Each row was made from one walk, in order. Every step used is in the known rows, and no mark comes twice. Write each row's walk.
Known rows
sinif > vitos > dila > gogob > ronolu > gibavof: [ -3.5 -14.7  -5.9   9.2   4.7  10.8   3.7   1.7  -1.4  -4.1  14.9  -4.3
   8.8  -4.1  12.5 -26.2   0.8]
sinif > vitos > dila > gogob > ronolu: [  9.3 -17.1   1.8   3.4  -0.7  20.7   0.8   1.4  -2.1  -8.6  29.4   2.3
   6.3  -6.1  11.0 -50.8  -1.4]
dila > gogob > ronolu: [ -1.5 -14.7  -2.1 -15.9  -8.0   5.7   6.4   7.9  -4.9   2.7   0.6   9.3
  15.4   5.8   8.3 -37.4  -0.4]
gogob > dila > sinif: [ 10.4   2.2   1.7   6.2   3.7  21.4  -5.6 -12.3   8.9   2.4  -6.1  -1.3
   3.3   2.1 -11.2  17.5   3.1]
sinif > vitos: [  8.8   3.9   6.4  17.0   6.3  10.6   2.0  -5.8   3.1  -2.8  12.4  -4.8
 -23.7  -2.7  -3.6 -13.2   1.2]
gibavof > gogob: [ -8.9   2.9  -0.4 -12.7  -4.1  -7.2   7.3   5.2  -1.7  -8.2  -6.2   9.1
   1.7  -3.6  14.4  10.2  -2.0]
dila > sinif > vitos > gibavof > gogob: [  6.2  -9.1   8.1   2.6  -4.0  15.7   7.2   5.9  11.6 -20.6  33.1  -0.4
 -22.8  -7.6 -11.9   0.6   4.9]
gogob > ronolu > gibavof > dila > sinif: [-11.4 -13.9  -9.7  -4.0  15.7   3.3   7.7   7.1   6.4   3.0   4.1  -3.2
  10.3  -0.9   0.0 -12.3   7.6]
gogob > ronolu > gibavof > dila: [-16.6  -7.9 -10.5  -2.3  18.9  -7.5  12.2   1.9  -0.1   4.7  -6.3  -4.4
   5.0   4.9   8.7 -24.0   6.9]
dila > sinif > vitos: [ 14.7  -2.7   7.0  15.1   2.9  21.5  -2.5  -1.2   9.7  -4.4  22.3  -3.5
 -18.8  -7.8 -13.3  -2.7   1.8]
sinif > vitos > gibavof > dila > gogob > ronolu: [  1.9 -22.8   9.2   1.3   7.3  19.7  18.8 -12.9   5.9 -13.2  30.1  -0.5
 -23.0   1.8  -4.7 -83.2   8.3]
vitos > sinif: [ 13.1 -15.0  -5.3   7.1   4.9   0.5  -2.7  10.6   4.1  -8.2  21.2  -0.2
   5.1  -4.9  -8.4  -5.8  -1.0]
dila > sinif > vitos > gibavof: [ 15.5 -11.6   8.2  14.3  -0.5  22.9  -0.3   1.1  13.1 -12.6  39.3  -9.8
 -24.4  -3.9 -26.6 -10.5   7.0]
dila > sinif > vitos > gibavof > gogob > ronolu: [  6.5 -16.0   0.7  -6.8  -2.6  15.7   9.1  24.5   6.2 -15.2  41.0   1.6
 -12.4   1.1  -9.6 -22.2   7.4]
gibavof > sinif > vitos > dila > gogob > ronolu: [ 19.2 -25.1   8.4   8.2   9.7  14.8   2.3   1.0  -0.2  -6.2  27.3  11.8
  -2.9  -5.8  -2.3 -83.2   1.8]
dila > gogob > ronolu > gibavof > sinif > vitos: [  4.5 -16.6   4.7  11.8  12.6   1.4  12.1   2.5   0.4   6.3  -4.6   7.5
 -13.6   4.9  -7.0 -56.7   5.4]
sinif > vitos > gibavof: [  9.4  -5.5   7.7  15.7   2.8  12.1   4.5  -3.6   6.8 -10.5  28.8 -10.0
 -29.5   1.7 -17.4 -22.7   6.1]
ronolu > gibavof > sinif: [ -3.5  -6.2   0.4  10.4  14.8 -14.8   4.0   0.0   2.4   6.7 -16.8   2.7
  -5.3   1.2 -11.4  -6.9   4.6]

Write each row's walk
[  8.1 -13.1  -2.0   0.3  -1.8  15.3 -12.0   4.4   7.0 -10.3  26.8  -1.0
  18.2 -14.6  -2.2   9.6  -0.9]  vitos > dila > sinif
[  2.1  -4.1   2.7  -6.9  -3.4  15.9   3.7  -4.9  10.7 -13.1   4.9   2.6
  -0.7   1.7  -9.8  20.0   6.1]  vitos > gibavof > gogob > dila > sinif
[ -2.3  -9.9  -3.7  13.1  21.8  14.1   9.7   0.5   9.3   0.5  16.4  -8.7
 -13.9  -3.0  -4.5 -27.2   8.8]  gogob > ronolu > gibavof > dila > sinif > vitos
[ -3.2  11.4   1.1  16.2  11.4  15.4   6.0 -13.4  10.8  -3.6 -14.2  -3.8
 -16.0  -2.5   0.0  39.6   4.0]  ronolu > gibavof > gogob > dila > sinif > vitos
[  7.6 -10.1   9.0  12.0  -1.7  20.7  -0.8 -18.5   3.4 -14.0  20.9   0.9
  -4.9 -14.4   7.5 -29.7  -4.1]  sinif > vitos > dila > gogob
[  5.4   6.0   8.4  12.1   5.8  14.9  10.5 -15.9   7.1 -14.7   6.5  -3.0
 -28.3   5.5  -5.7  -3.3   6.1]  sinif > vitos > gibavof > gogob > dila
[ -7.8  -4.1  -8.1 -21.3  -2.4  -7.0   9.2  23.6  -7.2  -2.2   1.7  10.6
  12.2   5.2  17.0 -12.5   0.5]  gibavof > gogob > ronolu
[  5.3 -15.7   9.1  22.7  13.5   5.9   2.9 -17.7   5.4  -7.3   4.0   3.3
  -9.6 -12.7  -3.2 -35.7   0.8]  ronolu > gibavof > sinif > vitos > dila > gogob
[ 11.2  -2.3   3.5  18.1   7.6  14.9  -5.6  -6.3   2.8 -11.1  29.0  -7.0
 -10.2 -12.2   2.2 -14.0  -0.9]  sinif > vitos > dila
[  9.2 -15.1  -4.2  20.4  24.2  -0.4  -0.2  11.4   0.3   0.7  20.2  -2.0
  -4.5  -2.0  -6.5 -43.7   6.5]  gogob > ronolu > gibavof > sinif > vitos > dila
[-11.5  -4.7 -15.0  -3.1   6.4  -9.4   4.2  19.3  -4.9   9.5  -6.0  -5.0
  13.0   9.7   3.9   2.3   4.5]  gogob > ronolu > gibavof
[ -4.2  11.5   1.0  -4.6   2.9   3.1   6.0 -12.9   0.5  -3.5 -22.5   6.9
  -0.5   3.8  11.8  17.0   0.1]  gibavof > gogob > dila
[-11.7  -7.3  -1.8   5.5  14.4   3.4   5.9 -12.0  11.9  -2.5  -4.1  -5.3
   0.1  -9.0  -2.5   9.3   5.0]  ronolu > gibavof > dila > sinif
[-20.9  -8.7   2.7  -0.1   8.1  -1.7  15.1 -27.2   5.2  -3.5 -22.0   1.6
   0.5  -5.8  11.7 -14.8   1.2]  ronolu > gibavof > dila > gogob
[ -2.4 -27.3  -5.0  -2.5   8.4  -4.2   2.8   7.7  -2.4   1.1  -0.6  10.2
  23.3  -2.6   3.5 -45.2   2.7]  vitos > dila > gogob > ronolu > gibavof > sinif
[ 21.1 -10.5  10.9  24.0  17.5   8.7  -4.0  -7.8   4.6  -8.8  26.3   2.8
 -17.3 -12.1 -10.0 -46.8   1.8]  gibavof > sinif > vitos > dila
[-16.8  14.0  -5.7   1.2   7.7  -6.3   8.4 -12.5   1.1   0.8 -36.5   0.3
   3.6   5.3  13.2  41.8   2.0]  ronolu > gibavof > gogob > dila
[ -8.8  -6.5   0.5 -13.1  -6.9  -5.8   9.6   7.9   1.9 -16.1  10.6   3.8
  -3.4   0.0   1.3   2.6   2.7]  vitos > gibavof > gogob
